What can hang from each mark:
J917: J94
J215: J413
J658: J413
J404: J215 J413
J895: J413 J779
J94: J747 J917
J413: J94 J658 J682 J779 J813 J849 J917 J983
J954: J404 J658 J779 J849
J728: J413 J682 J895
J849: J413 J954
J682: J728

Each row was made from one small tree. Brackets hold a mark, then the marks that hang from it, in the order of their numbers. Every link used is in the known rows. Write each row's tree.
In the rows, zero is written as 128.
Known rows:
(J682 (J728 (J895 J779))): [130 121 114 108 144 121  96 205 151 110 108 139 126 182 141  97 181  64
 146 108 183 102 104 172  92 136 130 136 144 122 119  71 159 130 114 100
 122 134 166 104 201  68 126  94]
(J728 J682 (J895 (J413 J94 J813 J849) J779)): [145 123  98 112 128 140  71 151 159  97 119 129 118 186 140 139  96  91
 145 109 184  98  87 170  90 144 113 168 140 118  96  60 146 139 133 119
 147 155 176 119 177 113 122 108]
(J954 J404 (J658 J413) J779 J849): [205 119 122  93 112  87 100 136 112 129  92 133 106 218 132 132 149  46
 109 137 171  99  75 119  98 140 111  96 159 132 153  55 162 104 187  90
 134 110 169 106 213  49 164  93]
(J413 (J94 J747) J658 (J682 J728) J917 J983): [107 137 118 129 155 164  65 165 109 104 146 122 120 194 134 167 141 125
 115 133 196 107 136 139  97 129 107 145 100  99  65  75 129 145 113 126
 134 146 150  90 110 109 164 114]
(J404 J215 (J413 J849 (J917 J94) J983)): [149 111 123 162 138 159 103 118  84  89 114 128 111 160  71 128 161  99
 147  83 190 107 111 122  93 122 122 155 133 105 121  78 145 146 108  89
 133 156 155 103 133  86 139 101]
(J404 J215 (J413 J94 J682 J983)): [138 113 124 162 139 150  89 154  82 118 123 105 111 169  87 127 176  94
 160  97 194 113 123  91 103 122 109 148 141 100 125  88 133 151 106  77
 116 151 150 127 146  93 132 100]
(J413 (J94 J747 J917) J682 J849): [139 136 118 110 161 144  59 219  92 109 128 119 111 197 107 150 168 107
 109 131 191 105 120 121  99 144 115 156 107 108  99  78 139 151 108 121
 133 174 159 121 147 107 124 113]
(J954 (J404 J413) J779): [181 112 113 109 125 112 100 177  99 131  92 142 115 192  99 108 189  49
 128 127 184  98 103 114 105 134 125 125 157 127 148  82 164 114 142  76
 116 134 163 109 188  54 146  87]
(J215 (J413 J779 J813 J849 J917 J983)): [136 129 103 131 150 162  74 131 107  84 124 139 116 197 109 169  91 127
 108 148 211 107 124 162 100 134 105 141 140  98  67  84 151 147 129 104
 143 144 152 105 161  83 168 114]
(J895 J779): [157 130 117 113 143 110  92 209 131 110  98 127 111 176 119 101 189  72
 151 119 198 106  90 151  99 140 133 146 162 115 126  80 167 135 133  86
 118 126 164 125 194  81 134  99]
(J682 J728): [134 122 119 106 159 128  94 226 127 108 108 127 119 172 115  91 211  68
 142 130 181 109 114 162  95 131 130 144 150 116 143  77 158 128 113  83
 106 135 158  92 188  50 150 100]
(J413 (J94 J917) J779 J813 J849 J983): [145 135 103 118 164 148  59 167  76  66 133 130 116 207 125 179  70 134
 106 127 196 103 128 143  93 134 102 153 120  98  55  69 136 162 111 110
 155 163 152 106 145 101 165 106]
(J728 (J413 J658 J682) J895): [150 132 110 119 140 139  77 163 126 135 135 125 115 187 134 127 136  66
 135 112 173 112 108 156 100 139 125 138 117 120 102  68 155 120 124 101
 120 150 163 104 175  86 110 103]
(J404 J215 (J413 (J682 J728))): [124 108 128 150 140 152 106 187 110 115 112 115 107 159  85  97 220  70
 160  97 191 109 130 106 103 118 122 137 147 117 144  92 147 138 100  78
 101 147 155  99 174  75 134  98]
(J413 J94 J682 J779 J813 J849 J917 J983): [127 138 102 128 146 168  54 106  91  75 130 129 106 207 110 200  57 147
 116 115 213 113 150 132  99 131  93 150 117  90  55  65 127 159 127 117
 151 155 145 109 118 118 183 115]
(J895 (J413 J983) J779): [153 126 116 117 139 116  97 161 140 102 111 120 119 163 138 119 145  91
 147 135 199 101  79 162  89 140 127 149 158 106 124  92 160 138 138  85
 133 112 168 123 164  99 132  96]
(J849 (J413 J94 J779) J954): [162 136 119 114 166 140  88 178 103 111  97 120 106 178  90 150 163  97
 131 106 180 112 124 133  97 138 113 147 145 143 124  75 148 124 105  89
 147 130 159  87 195  97 120 107]
(J404 (J215 (J413 J779 J813 J983))): [141 121 113 146 150 150  89 148 102  95 122 120 111 181  97 135 147 104
 139 141 207 106 120 137 105 127 112 133 159 106  86  92 151 151 128  83
 124 137 150 110 182  71 145 104]
(J895 (J413 J779)): [157 128 109 116 147 126  92 175 130  96 110 121 116 171 113 119 161  84
 140 143 190 108  91 154  98 133 130 146 152 123 123  87 162 127 136  89
 128 121 160 103 178  95 127  92]
(J728 J682): [142 123 113 101 147 123  76 201 131 115 104 112 112 178 103  92 202  64
 145 135 187 107  92 149 102 131 131 162 153 126 148  77 159 124 129  86
 106 150 166 121 181  65 128 102]
(J215 (J413 J813 J849)): [159 125 110 122 153 147  79 202 113 108 113 134 109 178  97 125 147  92
 128 148 196 108 119 165 100 142 113 151 160 102 115  80 158 141 124  89
 119 145 158 105 200  57 155 118]
(J215 (J413 J779 J849)): [139 125 113 125 148 141  80 179 102 102 112 132 106 182  99 132 159  89
 123 142 190 110 109 162 104 134 116 137 149 109 107  77 164 133 125  95
 132 149 158 118 206  68 136 104]
(J215 (J413 (J94 J917) J779 J849 J983)): [125 127 109 129 158 145  66 162  78  96 131 124 120 194 116 165 119 119
 105 138 188 104 107 152  96 134 100 138 124  98  71  80 148 151 110 105
 155 166 157 132 175  87 134 103]
(J682 (J728 (J413 J849))): [133 121 120 100 159 141  94 207 128 111 120 133 115 176 128 111 185  65
 133 122 166 112 112 174  89 135 124 144 131 104 132  65 158 124 102  84
 120 153 163  87 175  48 154 109]
(J404 (J215 (J413 J682 J813 (J917 J94)))): [144 124 110 147 140 160  90 121 116 111 115 120 102 165  64 119 160 101
 147 116 210 106 116 130 102 127 111 138 151 113 108  90 151 149 137 107
 117 152 153 105 171  77 144 117]
(J728 J413 J682): [147 124 111  96 148 128  82 186 139 131 118 111 116 181 117  95 190  54
 142 133 174 109  78 156  97 133 130 157 140 121 140  77 163 116 126  84
 110 160 170 114 168  62 128 110]
(J728 (J413 J94 J658 J813 J849 J983) J895): [162 132 104 125 152 156  64 155 103 105 152 138 123 201 152 167  62 101
 124 113 166 110 120 171  89 145 107 157 109  93  61  47 137 141 112 102
 147 161 159  94 151  87 152 115]
(J404 J215 (J413 J849)): [153 109 129 152 143 147 101 201  93 103 105 126 106 163  80 111 209  73
 154 100 185 111 116 111 103 131 127 152 151 114 141  80 155 139 100  65
 114 150 157 112 182  76 127 100]
(J849 (J413 J813)): [186 130 113 117 159 142  90 226 119 116 102 127 117 179  96 114 153  85
 135 121 198 107 125 143  97 140 117 150 164 126 141  93 158 133 122  90
 116 126 161  80 192  71 145 113]
(J215 (J413 (J682 (J728 J895)) J813 J849)): [122 120 108 121 145 161  76 170 129 113 125 138 109 184 112 132 124  93
 121 133 193 105 143 173  99 136 104 137 141 103 107  75 145 142 115 112
 120 157 159  96 198  61 149 117]
(J849 (J413 J813 J983)): [180 128 116 121 160 144  86 197 110 111 110 124 122 181 107 127 126  97
 129 127 201 105 130 147  94 139 113 152 160 115 133  95 150 139 122  88
 122 122 159  85 169  69 154 112]
(J954 (J404 J215 (J413 J94 J983)) J658 J779): [176 105 126 129 112 118 102 126  76 128 105 128 112 197 113 145 139  65
 138  95 177  99 107  80  97 130 108 109 150 112 121  62 143 124 142  77
 136 146 160 126 176  49 159  87]
(J658 (J413 J813 J849)): [183 133 109 122 155 136  87 210 127  96 120 128 114 188 102 115 140  94
 129 142 191 110 103 148  98 139 114 152 152 107 129  75 145 141 119  94
 121 127 156  92 186  82 174 112]
(J728 (J413 J849 J917) J682 (J895 J779)): [126 123 104 102 128 140  81 134 164 119 120 137 123 199 142 137 135  71
 129  98 180 103  75 170  92 144 126 150 117 125  92  59 162 120 124 110
 145 171 177 126 163  97 110 112]
(J413 J658 J779 J849 J917): [131 138 112 126 146 153  73 167 100  73 117 143 100 192 112 170 128 109
 118 119 193 113 121 150 104 133 125 143 119 121  67  59 160 130 126 102
 148 144 155  98 170 107 150 101]
(J413 J813 (J849 (J954 J658 J779))): [181 128 122  85 155 126  85 154 114  90  95 137  92 188 109 158  99  86
 124 109 178 106 128 147  93 151 126 143 155 123 117  56 145 122 128  88
 134 137 163  95 195  56 175 109]

Which tree is each row?
[126 135 106 146 136 157  75  76  96 101 132 122 102 177  99 154  93 120
 119 123 203 106 112 161 102 116 106 128 122 104  67  83 151 139 145 133
 142 147 153 103 150  98 148 104]  (J215 (J413 J658 J682 J779 (J917 J94) J983))
[132 140 112 142 144 166  67 130  88 105 127 121 109 195 111 187  91 129
 119  99 201 112 136 122 101 127  96 133 115 119  73  78 141 138 124 119
 155 139 153  98 145 125 144 108]  (J849 (J413 J94 J658 J682 J779 J917 J983))
[167 130 100 149 155 151  76 217  83  85 133 130 121 194 116 147 106 110
 125 113 190 103 115 122 102 125 112 150 126 119  57  84 148 147 111 110
 138 153 155  83 169 116 153 100]  (J404 (J413 (J94 J917) J658 J779 J813))
[141 133 112 128 135 134  91 143 143  90 121 130 118 169 146 150 118 110
 136 129 203 101  82 163  90 140 126 145 139 114  83  85 161 135 142  96
 146 111 167 110 151 124 140 100]  (J895 (J413 J658 J917 J983) J779)
[135 118 126 172 137 158  83 151  73 109 132 108 105 167  98 141 155 100
 157  96 190 112 128  96 104 120 107 145 132 101 101  79 134 150 106  81
 122 149 150 117 149 103 135 100]  (J404 J215 (J413 J94 J658 J682 J983))
[120 121 117 148 145 152  92 131 105 102 117 121 115 181  94 143 174 104
 134 133 207 108 107 130 105 127 117 127 146 114  85  93 158 143 126  82
 133 141 150 125 171  81 128 101]  (J404 (J215 (J413 J779 J917 J983)))
[126 119 112 114 139 135  91 182 148 100 118 140 123 174 147 127 147  82
 142 104 172 103  98 179  85 141 117 146 133 111 110  59 151 136 111 106
 144 140 170 107 188  91 126  98]  (J682 (J728 (J895 (J413 J94 J849) J779)))
[140 130 105 114 130 132  89 135 158 135 121 133 124 194 137 131 141  75
 136  99 194 108  87 148  95 144 126 131 122 122  93  78 161 125 132 109
 132 148 167 123 160 104 110 108]  (J728 (J413 J682 J917) (J895 J779))
[152 131 106 124 136 134  78 132 133  99 124 115 113 174 134 149  85 118
 147 125 209 103 107 146  90 138 103 154 151  92  98  86 138 156 142 107
 136 125 162 119 141 118 159 109]  (J895 (J413 J94 J682 J813 J983) J779)
[138 127 117 121 143 144  70 135 104 102 125 113 107 169 117 156 120 111
 135 127 186 111 114 145  91 139 105 159 133  91 128  71 134 145 123  93
 138 142 159 126 142 103 141 105]  (J895 (J413 J94 J682 J849 J983))
[175 138 110 131 154 153  81 204 106  94 114 132 107 187 108 146 111 100
 128 118 197 107 136 147 104 132 115 142 148 131  92  83 159 132 129 106
 134 125 158  65 195  93 152 107]  (J849 (J413 J658 J779 J813))
[133 134 106 139 146 149  79 167 113 104 121 133 113 187 108 145 150 102
 120 143 198 109 102 155 107 130 119 129 137 123  69  82 168 128 136 101
 136 137 155 105 193  91 138 105]  (J215 (J413 J658 J779 J917))
[156 140 109 140 149 165  63 150  82  99 132 119 104 193 113 179  59 128
 124 107 201 110 153 131 102 127  91 141 131 108  74  79 135 147 126 121
 146 136 152  83 157 112 162 111]  (J849 (J413 J94 J658 J682 J779 J813 J983))
[171 127 127  99 163 126  97 141 113 118  92 124 109 176 100 146 152  83
 121 109 179 102 120 143  93 146 125 136 156 139 146  91 150 117 115  78
 137 119 165  98 183  69 128 100]  (J849 (J413 J983) (J954 J779))
[106 120 113 146 138 162  97 105 116 104 116 121  99 166  74 124 178  97
 142 107 199 107 117 140 102 113 112 121 136 117  98  85 154 142 126 116
 129 155 153  98 175  77 138 104]  (J404 (J215 (J413 (J682 J728) J779 (J917 J94))))
[157 115 128 120 121 122  99 172  99 136 100 124 107 183 103 119 188  60
 137 137 190 103 106 111 101 134 114 111 163 124 137  65 161 120 150  73
 122 139 163 120 222  34 136 101]  (J954 (J404 (J215 J413)) J658)
[138 137 115 117 142 150  73 149 100 102 132 126  91 187 123 158 115  88
 125 116 179 116 123 151 103 131 117 137 112 108  84  61 156 125 125 104
 136 155 159  99 165  95 142 106]  (J728 (J413 J658 J682 J779 J849))
[114 121 119 108 144 146  77 176 123 109 116 135 106 181 117 126 159  76
 129 108 180 110 140 161  98 135 119 141 126 112 131  61 144 132 107 103
 120 154 160 104 182  69 131 103]  (J413 (J682 (J728 J895)) J849)
[142 128 105 117 158 159  75 208 119 118 123 128 127 194 118 140 120 100
 118  98 189 100 140 136  91 136  98 137 124 130 104  84 138 144 102 123
 134 158 164  79 181  93 130 113]  (J849 (J413 (J94 J917) (J682 (J728 J895)) J813))
[160 147 100 133 159 162  63 197 109  81 136 135 120 214 118 172 113 130
 117 140 203 107 123 134 104 135 117 154 117 115  27  73 144 146 132 130
 143 141 147  74 137 124 171 115]  (J413 (J94 J747) J658 J779 J813 J917)
[187 127 122 122 132 128  96 125 101 103  89 128 104 194 107 146 120  82
 120  87 182 107  96 138  90 131 114 121 144 138 129  65 167 115 168 120
 148 127 167  78 184  78 138 104]  (J954 J658 (J849 (J413 J779 (J917 J94))))
[156 134 123 128 145 147  80 198 105 124 110 119 101 171 101 132 155  84
 134 109 192 111 131 134 104 135 116 139 141 130 134  85 157 125 125  98
 120 131 162  93 191  91 127 108]  (J849 (J413 J658 J682))
[135 131 111 121 140 146  72 141 108  93 119 118  99 176 108 158 122 107
 136 122 187 113 115 139  98 134 107 150 131 106 109  68 144 140 129 107
 144 145 158 116 161 115 136 100]  (J895 (J413 J94 J682 J779 J849))
[131 140 106 138 151 148  65 142  89  82 132 128 117 199 126 175 108 126
 124 121 194 112 114 139 100 128 111 143 116 107  50  64 145 141 126 104
 153 139 148 111 139 114 158 100]  (J413 J94 J658 J779 J917 J983)
[202 121 123 107 131  93  99 153 122 116  98 124 107 207 129 124 146  55
 121 122 167 105  65 131  96 142 120 110 160 125 146  66 162 111 170  96
 128 114 167 114 209  60 158  94]  (J954 (J658 J413) J779 J849)
[155 134 111 126 146 134  86 176 122  87 119 124 108 169 122 134 140  91
 137 142 186 108  96 159 100 132 130 146 141 126 100  79 163 125 138  95
 136 118 160  92 182 107 132  92]  (J895 (J413 J658 J779))
[181 133 105 118 161 140  81 218 132 106 126 119 126 181 115 122 155 101
 138 158 192 104  98 146  92 145 121 170 149 108 109  89 143 144 129 105
 123 128 159  88 148  99 149 113]  (J895 (J413 (J94 J747) J813))
[166 135 105 131 153 130  87 196 131 118 122 119 130 192 100 116 183  98
 136 134 188 113  74 126  97 136 111 145 138 115 119  77 147 135 120  95
 129 130 153 115 170 101 154 107]  (J658 (J413 J94 J917))
[153 132 112 113 150 133  78 177 113 140 126 112 113 183 111 119 169  75
 146 119 178 118  99 135  96 137 112 146 130 102 125  72 149 131 122  90
 116 156 158 120 159  78 137 113]  (J728 (J413 J94 J682))
[176 123 117 116 142 126  86 153 107 119  87 136 113 205 105 156 170  79
 117 102 175 106  94 127  96 147 111 127 148 136 131  77 164 120 153  90
 142 130 165 110 183  85 133 107]  (J954 J779 (J849 (J413 J94 J917)))
[130 143 116 133 151 156  58 160  99 110 141 116 117 198 121 172 135 127
 118 138 203 110 124 125 101 136 111 152 106 101  66  78 133 146 126 121
 134 144 149 110 110 121 150 114]  (J413 (J94 J747) J658 J682 J917 J983)
[160 131 110 102 151 145  76 120 124  94 110 125  93 172 101 172 102 110
 131 119 182 107 125 144  93 149 109 158 143 115 115  68 133 135 127  98
 143 139 162 103 166 105 155 113]  (J895 (J413 J94 J682 J813 (J849 (J954 J779))))
[183 126 120  77 139 122  86 142 107  99  89 144  90 197 112 165 104  79
 114 122 182 100 136 138  95 151 118 133 155 129 123  47 146 116 142  85
 138 134 165  89 199  48 177 108]  (J413 J813 (J849 (J954 J404 J658 J779)))
[129 133 104 131 133 150  75  99 131  96 134 128 119 188 136 166  89 110
 121 123 198 105 110 153  99 133 120 136 114 126  71  77 147 129 140 115
 147 127 158 105 145 128 114  92]  (J728 (J895 (J413 J658 J682 J779 J917 J983)))
[118 135 105 134 149 149  82 126 125 100 139 115 123 200 118 150 124 123
 121 128 196 111 107 131  97 117  94 126 116 100  87  78 129 145 116 122
 142 133 148 101 137 113 178 102]  (J658 (J413 J94 (J682 J728) J779 J917 J983))
[137 127 115 117 135 135  92 134 140  85 111 134 116 171 136 155 124 111
 132 125 203 102  86 162  87 145 123 152 142 104 105  80 157 140 133  92
 152 124 167 123 144 115 141 104]  (J895 (J413 J849 J917 J983) J779)
